Each row comes from the steps of one path. Every step used is in the known rows, and no mark comes twice. Write the path behind each row, first mark first.
Known rows:
risiv, bube, bava: [  6.0   6.0 -41.0  -2.7   2.5  -5.2 -12.8  -1.8  17.4   6.3   4.5  18.1
  37.7  27.0 -26.2  -1.1  19.2   3.0   0.4  -7.8 -10.0 -12.0  -5.1]
toli, mina, bava: [ 21.4  41.4 -11.1   9.0   4.0  -6.2  -0.4  -4.9 -11.9  13.5  10.6  -4.7
  -9.4  27.4  -7.0  10.4  21.2   9.0   5.4  13.6  30.2   8.7  27.0]
redu, bube, toli, mina: [ 16.9  22.7  13.7 -30.4  20.5 -22.3 -31.6 -14.4 -28.3   0.4  23.2  33.9
   9.6  -4.4  12.5   3.1  43.9   5.4  17.3 -37.8  -3.5   3.0 -12.9]
toli, bube, mina, bava: [-10.4  56.6 -19.9  21.6 -10.1  -8.3  19.2   2.4 -52.9  14.5  -2.6  41.0
 -25.1  50.3 -12.0  24.7   5.8 -15.3 -12.5 -13.8  28.1  16.7  20.8]
redu, bube, toli, mina, bava: [ 28.1  42.5  15.6 -12.9  26.3 -19.4 -19.3  -0.9 -19.7  13.4  23.7  16.6
   2.3   5.1 -13.3   3.0  48.1  13.5  16.7 -26.2  20.3  13.3  13.7]
toli, bube, redu, mina, bava: [-15.3  41.4 -14.7   2.3 -35.5  16.1   9.3  -8.5 -21.5  10.0 -12.1  41.8
 -28.0  30.8 -14.7   9.5  26.7  -3.7 -27.2 -16.9   3.6  14.6  17.9]
toli, mina, redu: [ 12.4  26.2 -20.6   9.8   9.9  11.1  -6.4   7.5  -4.8  -3.3  23.9   4.1
  -3.1  30.1   2.6   7.9   6.0  16.9   1.5  13.7   9.3 -12.2  10.4]
bube, toli: [ -2.2  22.9  -6.0   2.9  10.7  -9.2 -11.1   9.5  -4.7   9.1   8.4  -1.0
   3.3  -4.6 -10.6  -2.2  -1.1   2.0  17.3  -0.2  -4.4   9.8  -6.5]
bube, risiv: [-22.9   8.8   3.2  -1.8  -6.9  -6.8   7.6   5.8 -13.3  12.0  -4.3  -6.1
  22.3  11.0 -22.4   3.6   2.3  -9.4  16.3   2.2   9.0  13.8   5.2]
redu, bube, bava, mina: [-18.0 -18.0  19.5  -4.3  -0.8   4.6   4.7 -13.3 -26.4   8.2  11.3  49.9
  -4.4  20.4  -5.5   6.6 -10.6 -20.0 -35.8 -88.5 -23.5  28.3  -0.6]
mina, bava, bube: [  2.6  -5.9  15.2  -2.9  19.7  -2.0   0.8  -1.5  -0.4  36.2  15.5 -29.5
  18.1  27.8  -0.5  27.1 -14.3   8.6 -15.3 -14.1  68.0  -2.8  30.8]
mina, toli, bube, redu: [-13.8   8.8 -37.8   9.1 -33.5   0.9 -26.8  20.9 -32.1  -3.5  -7.2   7.5
   4.8  48.4  13.5   0.9  20.1  -5.6   8.4  15.4   1.6  -2.7  15.3]
bube, toli, mina, redu: [  8.7  49.3 -26.2  13.7  21.5   3.2 -17.9  18.2 -11.3   9.5  31.7   3.3
   0.2  25.2  -7.9   6.6   6.4  17.1  19.5  15.2   4.8  -5.2   3.6]
bube, risiv, mina: [-50.5  28.5   5.6  16.2 -14.3  15.9  34.9  20.3  -6.4  14.3   0.4  35.5
  14.4  21.6 -23.8  15.4  -6.2 -41.9 -20.1 -10.2 -21.3  12.6  15.4]
mina, toli, bube: [ 16.8  10.4 -32.8  25.2 -18.1 -15.9  -7.0  20.0 -30.9 -12.2   5.9   2.6
 -13.1  42.5  26.0  15.2  13.2 -10.5  14.1  14.1  -0.6  -8.0   0.2]
redu, mina, toli: [  7.3  19.9   6.6  26.9 -19.4  11.2  24.7  13.3 -20.6  -7.4   3.3  14.4
 -40.3  18.2  41.4   9.6  14.6  -9.8 -10.9  -1.5 -14.1  29.0  -0.4]
bava, mina, redu, bube: [-16.7 -10.8  28.1  13.6   3.8  31.5  26.7  17.2  -4.2  -6.8  19.9  38.3
 -21.0  15.5  -0.8  12.0 -20.1  -8.5 -34.3 -64.3 -19.5   8.3   3.8]
risiv, mina: [-26.9  19.4   3.4  16.5  -6.3  24.2  27.9  13.3   5.2   3.6   7.1  39.0
  -7.0   8.7  -1.9  12.7  -8.3 -29.9 -33.7 -15.0 -31.2  -1.1  12.3]
redu, bube, mina: [-13.8   6.2  36.8 -19.5   6.1   1.8  10.9  -4.9 -42.9   1.8   1.8  60.4
  -3.2   3.2  11.9   5.9  19.4 -13.9 -19.9 -55.9   2.0  17.8  -0.1]
mina, toli, bube, bava: [ 14.9   6.9 -47.6  24.6 -11.7 -20.7 -21.8  12.8 -38.5   2.4   8.5   7.5
   1.1  61.4   8.0   9.4  11.7  -3.6  11.3  -1.4  -3.3  -2.1   2.0]
redu, bube: [ 10.9 -21.5  33.5 -26.1  10.7  -3.7  -5.1  -4.7  -1.1  -7.7   5.6  23.5
  10.0 -17.1   2.9  -4.7  25.2   2.4  -3.8 -41.9  -3.4  -4.0  -7.8]
mina, redu, bube: [ 11.7 -15.6  27.4  -5.1  19.8  18.2   5.3  19.6  14.9 -11.0  19.7  15.2
  11.9  -2.2 -12.3  -3.2  13.2  18.0  -6.1 -31.4  -0.6 -18.7  -1.0]

Write each row's path:
[ 21.3   4.8  12.4 -15.8  17.8   7.6 -10.4   1.1  -8.1 -10.7  27.8  25.7
   5.8  12.4   7.4   3.6  28.4  18.5  -2.8 -26.5   5.1 -19.3   1.4]
toli, mina, redu, bube
[-20.8   5.6  11.1   9.6   2.9  -0.2   5.2  11.4 -59.6  29.9  15.6   9.5
   7.0  59.3  52.4  36.9 -18.8 -17.6 -16.9 -19.6  56.5  20.6  22.3]
bava, bube, mina, toli
[-33.4  26.8  42.9   6.3   0.1  15.6  43.0  27.1   0.7  18.3   8.6  43.3
  16.8  15.5 -46.9  14.3  21.1 -30.3 -22.0 -43.3  -2.9  13.7  33.8]
redu, bube, risiv, mina, bava
[-20.0   9.6  -7.3  46.8 -24.4  13.7  24.5  26.2 -29.8  -0.4   5.0   3.4
 -39.8  39.9  30.8  19.6 -25.8 -31.0 -15.2 -13.7 -15.6  35.4  11.8]
bava, mina, toli
[ -7.6 -16.1  12.7  18.2  -7.5   4.7   6.8  14.2 -37.7   3.2  16.4  34.3
 -14.8  44.0  11.7   9.9  -2.2 -22.9 -22.7 -67.8 -22.4  37.3   9.4]
redu, bube, bava, mina, toli
[ 23.0  72.6 -40.6  12.5  12.5 -16.0 -14.7  10.1  10.0  14.6  19.1   6.7
  16.1  29.5 -24.2  10.0  43.8   8.8  22.8  20.3  18.6  -0.7  12.9]
risiv, bube, toli, mina, bava
[-19.0  35.8 -25.8   4.1 -16.2  -9.7   6.9  -9.5 -60.0   3.6  -2.9  56.0
 -17.7  37.8  11.6  23.1  -0.2 -23.4 -16.0 -22.1   5.1   7.7  -4.4]
toli, bube, mina
[  6.0  44.0 -21.0  -4.3   9.8 -19.9 -28.1  -7.3 -27.1   9.8  16.2   8.0
   1.4  11.8   7.8   5.8  19.2   2.5  19.3   2.6   2.1   8.7  -5.9]
bube, toli, mina
[-43.4  41.2 -29.7  36.2 -14.5  23.2  33.4  35.9 -10.3   7.4  16.3  45.8
  11.4  50.9 -36.9  27.0  -8.7 -32.0 -19.2  -7.1 -20.3 -17.2  12.6]
toli, bube, risiv, mina, redu
[  4.6   4.4 -42.3  -0.8  -3.2 -19.8 -23.1 -15.1 -27.3   7.5   4.3  25.2
  10.6  36.4 -16.0   6.4   4.4  -1.6  -1.4 -22.5  -6.6 -12.5  -8.2]
toli, bube, bava
[-26.9   3.2 -14.5  18.9  -7.9   7.4  10.5  -6.8 -26.4  15.2   4.3  26.7
 -15.6  39.1 -10.7  12.4 -36.3 -22.4 -30.6 -50.3 -18.7  31.2   6.5]
bube, bava, mina
[-31.8 -17.5  13.1 -21.3  11.4 -14.4  -5.0  -8.7 -21.5  34.0  10.3 -17.0
  50.8  27.2   0.0  28.2 -16.7 -12.0   1.1 -23.4  53.4   1.4   9.3]
bava, bube, risiv
[ 23.8  -0.6  -2.2 -15.6  25.0   1.6 -23.4  -4.6 -14.2   4.6  34.4  30.3
  20.6  32.5 -12.5  -4.1  27.0  24.6  -4.2 -41.5   3.9 -15.0   2.5]
toli, mina, redu, bube, bava
[-10.8  -2.3   5.5 -14.7  26.5 -14.4 -22.9  -3.4 -11.5  33.1  23.1 -14.2
  31.0  10.8  12.9  23.0 -14.7   2.0   3.3 -26.7  42.4  -3.5  -2.0]
bava, bube, toli
[  2.2  17.6  -9.6 -23.0  27.5 -23.5 -38.0 -21.4 -33.9  32.7  33.0  -3.7
  28.8  26.3  32.1  29.4   0.3   4.3   8.9 -21.0  48.1  -3.5   1.7]
bava, bube, toli, mina
[-24.0   9.9 -44.7  19.0 -20.4  -6.9   1.8 -16.4 -44.7   7.6   7.5  46.5
 -20.1  56.1  -7.3  22.3 -28.6 -32.0 -32.0 -55.1 -22.1  15.4  -3.8]
toli, bube, bava, mina
[-26.3  23.1 -19.4 -13.0 -39.3  14.5  -3.3 -19.7 -31.1  -2.7 -10.4  56.6
 -17.7  18.2   8.6   7.9  21.5 -13.1 -28.0 -26.3 -19.5   5.7  -6.9]
toli, bube, redu, mina
[-24.3  14.4  20.6  15.4  14.2  19.1  27.8  11.9   8.1  38.0  22.4  10.8
  11.2  36.3  -3.4  39.7 -22.5 -20.2 -48.1 -29.2  39.1  -4.4  43.1]
risiv, mina, bava, bube
[-14.5  30.3  -1.0  29.2 -11.1   4.6  16.6  25.9 -53.3   7.0   1.7  19.6
 -21.5  44.9  31.0  12.5   0.6 -17.1  -4.2   6.2  10.8  35.1  14.0]
bube, mina, toli
